What can hang from each mark:
P: J
C: Q T
J: P T
T: C E J
Q: C E Z
Z: Q
V: C
E: T

Known rows, with every way that one mark hangs from another:
T{E J}: -.01; .06; -.01; .06; -.27; .12; -.17; -.01; .07; -.20; .11; -.01; .09; .01; -.03; -.05; .03; -.07; -.24; .00; -.01; -.01
V{C{T{E J}}}: .17; .01; .02; .02; -.24; .07; -.04; .17; .05; -.02; .13; .04; .21; .03; -.04; -.17; .17; .06; .05; .00; -.10; -.03
Q{C E{T{J{P}}} Z}: .14; .13; .08; -.07; -.33; -.21; -.04; -.03; .07; .03; -.19; -.05; -.01; .07; -.01; .09; -.11; -.09; .12; .08; .12; -.05
Q{C{T} E}: .16; .02; .05; -.17; -.14; -.13; .03; .03; -.01; -.11; -.09; .09; -.03; .03; .02; .00; .13; .04; .09; .08; -.03; -.06
C{Q{E Z}}: -.14; .01; -.06; -.08; .38; -.05; .04; -.08; -.08; -.17; -.05; -.01; -.21; -.02; -.01; .06; -.15; .02; -.02; -.01; .05; .19
Z{Q}: -.14; -.06; .01; .05; .27; -.03; -.11; -.08; .00; -.14; -.03; .13; -.10; -.03; -.01; .00; .08; .07; -.19; -.07; .03; .05
C{Q T}: -.09; -.05; -.02; .08; .01; .08; -.02; .04; -.10; .04; .06; .07; -.08; .00; .03; -.12; .05; .15; -.02; -.06; -.08; .03
P{J{T{C{Q{Z}}}}}: -.13; -.13; -.10; .08; .31; .21; .17; -.06; .02; .17; .17; -.04; .03; -.07; .06; .13; -.04; -.05; .00; -.06; -.15; -.14
Q{E{T{C J}} Z}: .08; .09; .09; -.09; -.04; -.04; -.02; .05; .05; .01; -.05; -.07; .01; .02; -.02; .07; -.02; -.11; -.03; .07; .15; .03
Z{Q{E{T{J}}}}: -.13; .04; .08; -.03; -.02; -.15; -.15; .00; .04; -.08; -.08; .03; -.10; .01; -.02; -.13; .06; .00; -.08; .01; .18; .04
Z{Q{C{T{J{P}}} E}}: .09; -.07; .01; -.05; -.34; -.11; .02; -.03; .01; .16; -.14; .01; .13; .01; -.02; -.03; .03; -.02; .15; .03; .06; -.13
C{Q{E} T{J}}: -.08; -.04; -.08; -.04; -.30; .05; .00; .07; -.10; .09; .01; -.04; -.01; .02; -.01; -.16; -.02; .05; .03; .01; .04; .04
C{Q{E Z} T{J{P}}}: -.08; -.07; -.07; .07; -.33; .02; .07; .01; -.09; .28; -.02; -.10; .01; .02; -.03; -.05; -.24; .02; .16; .01; .10; -.01
Z{Q{C E}}: .02; .00; .01; -.20; .37; -.18; .00; -.11; .03; -.29; -.15; .09; -.07; -.02; -.01; .08; .12; -.01; -.03; .02; .01; .08
Z{Q{C}}: .03; -.04; .01; -.06; .34; -.09; -.06; -.11; .06; -.23; -.12; .15; -.06; -.02; -.01; .08; .16; .04; -.07; -.03; -.09; .05
J{P T{C{Q{Z}} E}}: -.10; -.03; -.01; .17; .50; .14; .15; -.09; .05; -.04; .22; -.12; .04; -.10; .06; .13; -.03; -.14; -.09; -.04; -.15; -.10
Q{C{T{J}} Z}: .15; -.09; .03; .04; -.35; .01; .00; .04; .10; .03; -.09; .08; .03; .05; -.05; .04; -.01; .06; .15; .08; -.06; -.04
C{Q}: -.10; .03; -.08; .02; .20; .07; -.08; -.05; -.09; -.10; .03; .05; -.09; -.01; .02; -.01; .03; .07; -.17; -.10; -.07; .11
Q{E Z}: -.04; .04; .00; -.09; .15; -.11; -.03; -.05; -.02; -.18; -.06; .02; -.19; .01; -.03; .10; -.09; -.01; -.09; .04; .13; .08
P{J{T}}: -.09; -.03; -.07; .09; -.20; .08; -.05; -.03; .04; .09; .15; .05; -.01; .00; .08; .01; .07; -.01; -.14; -.05; -.07; -.29

Rows:
.02; -.05; -.06; .03; -.05; .17; .03; .00; .04; .18; .19; -.01; .15; -.03; .08; .10; .13; -.09; -.15; -.05; -.11; -.31	P{J{T{C}}}
.12; .09; -.01; .07; -.28; .19; -.07; -.03; .03; .07; .14; -.13; .35; .00; -.01; .08; .03; -.20; -.22; -.03; -.01; -.14	T{C E J{P}}
-.14; -.10; .00; .13; .16; .07; .05; .01; -.06; .04; .02; .07; -.19; -.01; .00; -.05; -.08; .16; .08; -.01; -.05; .09	C{Q{Z} T}
-.07; -.01; -.02; .21; -.40; .19; -.03; .01; -.04; .15; .15; -.08; .16; .00; .00; -.17; -.06; .00; -.03; -.04; -.05; -.09	C{Q T{E J{P}}}
.11; .13; .14; -.15; .19; -.26; -.02; -.03; .07; -.26; -.18; .07; -.22; .03; .01; .09; .01; .00; .08; .10; .06; .07	Q{C E{T} Z}
-.05; .13; .13; -.05; .14; -.20; -.09; .00; .02; -.18; -.08; .04; -.27; .01; .01; .00; -.05; .02; -.03; .06; .17; .07	Q{E{T} Z}
-.02; .02; .02; .05; .16; .10; -.01; .04; .02; .08; -.01; -.04; .01; .00; -.01; .03; -.02; -.02; -.02; -.03; -.02; .12	E{T{C{Q{Z}} J}}
-.11; -.06; -.08; -.07; .61; .00; .19; -.04; -.01; -.08; .07; -.08; -.11; -.08; .04; .13; .00; -.09; -.02; .01; -.04; .02	J{T{C{Q{E Z}}}}
.03; -.10; .02; -.12; -.14; -.09; .03; .00; .05; -.03; -.13; .07; .05; .00; -.04; -.06; .10; .02; .12; .07; .03; -.02	Z{Q{C{T{J}} E}}
.01; -.04; .02; .06; .49; .04; .15; .09; .00; -.12; .11; .05; -.03; -.04; -.02; -.11; .04; .15; .17; -.01; -.17; .17	V{C{Q{Z} T{E}}}
.01; .05; .03; .13; -.02; .10; -.01; .00; -.02; .28; -.01; -.11; .10; .00; .01; .07; -.11; -.06; .02; -.06; .02; .02	E{T{C{Q{Z}} J{P}}}
.10; .05; .00; -.20; .19; -.18; .04; -.08; .04; -.27; -.16; .06; -.13; .01; -.03; .18; -.03; -.04; .04; .07; .02; .09	Q{C E Z}
.07; -.01; -.05; .03; -.01; .12; .04; .14; -.01; .00; .14; .00; .18; .00; -.03; -.22; .13; .09; .08; -.04; -.17; .08	V{C{Q T{E J}}}
-.06; -.01; -.09; .03; -.47; .03; .00; .03; -.14; .30; .00; -.10; .10; .03; .01; -.12; -.11; .01; .06; -.03; .07; -.06	C{Q{E} T{J{P}}}
.16; -.03; .01; -.05; -.49; -.10; .05; .00; .02; .16; -.14; -.03; .08; .05; -.04; .08; -.12; -.04; .22; .09; .05; -.12	Q{C{T{J{P}}} E Z}
-.04; .00; -.07; -.14; .53; .03; .12; -.06; -.08; -.08; -.01; -.06; -.05; -.05; -.01; .16; -.07; -.05; -.04; -.01; .01; .17	T{C{Q{E Z}}}
-.04; .05; .07; .04; .51; .03; .03; .00; -.01; -.02; .01; .01; -.10; -.03; .03; .07; .01; .02; -.03; -.04; -.03; .14	E{T{C{Q{Z}}}}
.03; .14; .06; .13; -.55; -.04; -.23; .03; .00; .19; -.03; -.02; .06; .08; .03; -.06; .00; -.02; -.13; -.06; .11; -.14	E{T{J{P}}}
.06; -.07; -.09; -.10; .06; -.05; .14; .15; -.06; .12; -.04; -.02; .02; .01; -.05; -.10; -.04; .11; .25; .00; -.01; .15	V{C{Q{E Z} T{J}}}
.04; .02; .06; .19; -.63; .13; -.10; .04; .02; .13; .14; -.05; .19; .03; .00; -.13; -.01; -.03; -.07; .01; .02; -.19	C{T{E J{P}}}
